Each row was made from one path, in order. Every step used is in the known rows, and no mark comes twice. Write each row's path.
Known rows
sadug-golo: [ 14.0 -18.6  -6.9   3.6  -0.4   4.9  15.7  -2.0 -12.9  -9.8  -7.5  -5.3
  -5.3  18.9  39.0 -29.5   7.2  20.4  12.7  -2.2]
sadug-golo-nuvuru-fadorom-sudip-nepom: [ -5.9 -17.6 -35.2 -13.6  23.3  20.1   6.2   7.9 -29.5   1.6  -0.8 -44.4
 -29.9  18.3  58.2 -19.6   5.2 -19.2  65.4 -43.8]
sadug-golo-nuvuru-fadorom: [  7.3 -22.2 -20.1  -5.6  12.2  28.6  15.7   2.3 -31.6  -1.5   5.5 -33.1
 -21.3  16.7  67.2 -28.5  32.7  -4.8  59.2 -23.5]
golo-sadug: [ 30.5  43.8   4.4   4.1 -11.5  41.5  -4.7   1.2  -9.0  14.5  33.7   4.3
   5.9   0.7  51.3  36.2   2.9 -47.5   8.0 -18.1]
sadug-nepom-nuvuru: [ -6.9  -3.9 -22.8  25.0  10.4  22.3  33.9  -7.3  19.2  30.6  -7.4 -71.1
  25.4  45.8  36.9 -14.2 -29.5  61.1  39.4   8.0]
nuvuru-fadorom-sudip: [-24.7 -41.6 -33.4  -5.1  29.0  24.9 -20.6   4.1  -0.6  -3.4  10.6   5.3
 -47.2   7.5   7.4  -2.3  18.8 -21.1  79.9 -29.5]
sudip-nepom-nuvuru-fadorom: [ -1.5  18.8 -21.6   2.4  14.5  -1.2   6.6  30.8  14.4  -1.8  -6.1 -65.0
   7.7  11.8 -15.0 -24.6 -65.7   2.4  37.7 -22.0]
fadorom-sadug-nepom: [-27.0  -0.3 -47.2  30.4  13.5  18.4 -25.2   0.7  16.9  22.7  12.6 -50.4
  12.0  17.8  29.8  10.8 -18.6  29.5  25.5 -18.5]
nepom-sudip-golo: [-27.4  -1.1 -38.7   5.6  28.9 -16.1  15.4  -1.4  12.4 -12.2 -14.6   1.8
 -15.7 -21.3  38.3 -54.7   7.0  10.5 -21.8  -3.1]
sudip-nepom-sadug-fadorom: [-12.3  31.4 -25.3 -19.5   9.5  -3.2  12.8  29.9  26.2 -11.4 -15.3 -67.3
  23.8  25.2   6.5 -40.2 -59.1  -1.3  -2.6 -27.5]
nuvuru-fadorom-sudip-golo-sadug: [ -5.2 -12.8 -28.6   3.4  26.9  23.2 -26.9  15.0 -10.2  -3.8  19.9   4.9
 -48.2   9.8  28.6   1.2  14.0 -37.1  74.1 -56.8]
golo-nuvuru-fadorom: [ -8.8  -4.1 -19.4 -14.6  16.6  31.7   1.5   7.7 -27.8  10.9  18.0 -39.1
 -22.4  -1.6  41.4   0.2  36.1 -38.1  65.0 -31.9]
sadug-nepom-nuvuru-fadorom-sudip-golo: [-12.6 -15.8 -36.8  28.2  26.4  22.8  20.1   3.1  15.8  26.5  -2.9 -70.8
   0.3  51.1  44.1 -22.6 -25.2  50.9  72.5 -20.2]
fadorom-sudip-nepom: [-38.6   0.2 -41.4 -23.5  33.8 -16.0 -28.6   6.5   4.1  12.7 -11.3 -18.8
 -29.2   6.1 -16.4  25.8 -58.1 -38.7  19.0 -48.7]
golo-nuvuru-fadorom-sadug-nepom: [-22.7  -5.0 -42.7   0.3  22.7  41.9 -11.7   7.7 -18.5  21.7  25.1 -64.5
 -16.9   6.7  54.4   5.5  27.7 -22.4  77.3 -40.0]
sadug-golo-nuvuru: [  5.2 -10.7 -16.8 -10.7   6.2  13.6  18.3  -5.7 -30.8   8.4  -1.2 -30.7
 -10.6  13.9  64.5 -20.5  20.6  -7.6  28.0 -15.9]
nepom-sudip-golo-sadug-fadorom: [-12.7   9.9 -42.4  -1.9  28.9   7.9  13.3   1.6  12.2  -5.5   0.9  -3.1
 -10.4  -4.5  73.2 -49.9  13.7  -5.4 -19.9  -9.4]
golo-sadug-fadorom-sudip-nepom-nuvuru: [  6.9  14.5 -31.1 -26.2  17.7  42.1  -7.2   6.4   6.2  32.7  27.2 -28.6
   0.5  41.0  67.4  12.3 -17.2 -47.1  16.9 -23.5]
sadug-fadorom-sudip: [-32.5 -49.2 -40.0 -44.0  37.7   9.4 -13.2  -2.5  14.9  17.8  -3.6 -14.5
 -20.4  50.8  28.4 -21.4  10.1  -2.7   7.9  -8.1]

Write each row's path
[ 33.1  45.8   2.7   3.4   5.5   2.5 -10.5  25.5 -10.9   1.6  18.6 -15.1
  -0.6  27.3  54.8 -11.7  -5.3 -25.3 -15.6 -51.2]
sudip-golo-sadug-fadorom
[-23.9 -27.9 -40.5 -19.7   3.3  28.2  33.9  -9.1  -3.6  12.3  -1.8 -30.1
  -6.4  16.5  81.2 -47.3  33.3 -23.4  58.0 -11.3]
nepom-sadug-golo-nuvuru-fadorom-sudip
[-33.7   2.2 -46.3  -5.3  33.2 -10.3  17.1  -3.5  -0.2  -1.4 -10.2 -16.3
 -18.3 -22.0  57.8 -47.6  16.8  -9.1 -11.4 -14.0]
nepom-sudip-golo-nuvuru
[-28.5 -19.1 -38.1 -24.5  28.8  29.9  -8.3  -0.4 -26.7  22.9  17.1 -32.5
 -40.0  -0.3  43.3  11.3  32.9 -53.2  77.0 -42.0]
golo-nuvuru-fadorom-sudip
[-28.8  -4.4 -39.8 -26.0  31.7  24.1 -11.8  10.0 -25.7  17.2  12.3 -49.2
 -37.8  -0.6  33.6  13.5   7.3 -55.5  74.7 -54.6]
golo-nuvuru-fadorom-sudip-nepom
[-40.2  -6.3 -61.5   3.3  38.0   0.6   2.9   2.1   2.0  -1.5  -0.2 -21.6
 -25.2 -24.5  62.8 -50.9  25.7 -11.3  12.5 -21.0]
nepom-sudip-golo-nuvuru-fadorom-sadug
[-12.4  19.4 -36.9   8.0  21.9   3.6  11.9  -1.6   7.3  -6.3   1.5   5.0
 -12.0 -21.5  64.1 -35.3   9.2 -13.1 -17.1 -11.0]
nepom-sudip-golo-sadug
[-39.1 -23.3 -44.4 -40.3  18.1   9.7  19.4  -3.0  15.9  24.2  -4.4 -37.7
   2.2  36.8  67.0 -51.8  22.2 -22.9  15.1 -15.4]
nepom-sadug-fadorom-sudip-golo-nuvuru
[ -6.0 -29.7 -33.3   0.6  16.6  20.3   8.4  -0.6   4.1  33.1  16.1 -18.6
 -16.8  21.0  42.5 -21.3   6.5 -21.0  68.9  -7.2]
nepom-nuvuru-fadorom-sudip-golo-sadug
[-15.8   4.9 -37.9  -1.6  26.6  -1.2 -15.8  -3.1  -5.8  37.9   9.1 -15.2
 -25.5  26.4  48.9  19.9 -24.7 -37.2  29.9 -52.9]
fadorom-sudip-golo-sadug-nepom-nuvuru
[ -0.2  23.2 -19.8   8.2  17.0  -9.3 -19.2  25.7 -27.8   5.3  15.3 -38.9
 -21.3   0.6  38.6 -16.0  11.2 -29.7  31.4 -67.3]
sudip-golo-nuvuru-fadorom-sadug
[-27.5  -4.2 -43.7  24.7  28.3  26.3  28.4 -10.2  25.1   2.6 -14.9 -51.9
   5.7  18.6  49.9 -24.1 -15.6  62.5  21.3   2.4]
sadug-nepom-sudip
[-16.8 -26.0 -38.8  23.1  25.4  34.3  22.9  -4.3  19.0  28.6  -1.6 -69.5
   2.9  49.9  41.3 -16.3 -20.6  51.1  78.7  -5.8]
sadug-nepom-nuvuru-fadorom-sudip
[ -7.3  37.8 -26.8 -12.4   3.0  -2.0  20.2  23.7   3.8  -7.1 -15.3 -70.9
  16.6   9.0  26.2 -31.4 -56.5 -15.8  14.9 -38.3]
sudip-nepom-sadug-golo-nuvuru
[-36.4  -6.9 -37.8 -22.8  33.5 -22.8 -25.3  -2.8 -22.3  30.1  -0.1  -8.1
 -42.3   6.7  27.7  16.2  -5.2 -55.2  21.0 -60.8]
fadorom-sudip-golo-nuvuru
[-22.7   6.7 -48.1  26.5  38.4  24.4  23.9   3.4  10.9   0.0  -9.6 -68.7
  -7.8  21.4  67.2 -34.9  -8.0  49.1  42.2 -29.3]
sadug-nepom-sudip-golo-nuvuru-fadorom
[-22.5  -8.1 -38.8  -9.0  18.3  33.5 -15.2   6.4 -21.3  21.5  27.0 -45.0
 -22.2  -7.4  47.0   3.2  36.6 -41.3  68.5 -35.1]
golo-nuvuru-fadorom-sadug
[ -6.1 -32.7 -33.0 -14.1  20.7  26.2   9.8  -2.6 -31.2   6.4   4.2 -29.0
 -33.5  19.1  68.6 -21.2  30.0 -16.5  66.7 -30.8]
sadug-golo-nuvuru-fadorom-sudip
[-15.7 -22.1 -42.0  14.8   5.7   6.9 -24.0  -2.3   0.9  12.5  10.7 -15.9
  -0.9   4.8  38.7 -12.7   6.2   5.1  14.5  -7.6]
fadorom-sadug-golo
[-28.8 -33.1 -41.8 -42.7  43.5  -2.2 -15.7   6.6  -0.5  21.9  -1.1 -30.6
 -26.0  52.5  44.6 -26.3   9.7 -16.9   7.5 -35.9]
sadug-fadorom-sudip-golo-nuvuru
[ -6.1  -8.1 -32.9  13.0  31.4  30.7 -21.1  16.5  -6.8  -1.7  18.5 -14.9
 -43.8  21.2  37.0   2.9   3.4 -19.4  83.3 -62.1]
nuvuru-fadorom-sudip-golo-sadug-nepom
[ -9.2  14.6 -35.4   6.0  17.2  -1.9  -5.2  30.1  17.0   4.7  -0.7 -68.4
   9.2   9.4 -11.2 -21.3 -65.9  -0.6  40.8 -25.5]
sudip-nepom-nuvuru-fadorom-sadug
[ -3.4  27.8 -17.7  -1.7   9.0 -16.1   9.8  22.4  13.9   8.8 -12.7 -62.4
  20.4  10.8 -18.0 -15.8 -77.7   0.7   5.9 -14.4]
sudip-nepom-nuvuru
[-29.4 -11.5 -30.8 -11.6  29.0 -28.2 -27.6  -0.9  -9.7  16.3  -5.3   9.4
 -38.4   9.4   9.0   9.9 -14.6 -35.1   9.9 -51.2]
fadorom-sudip-golo
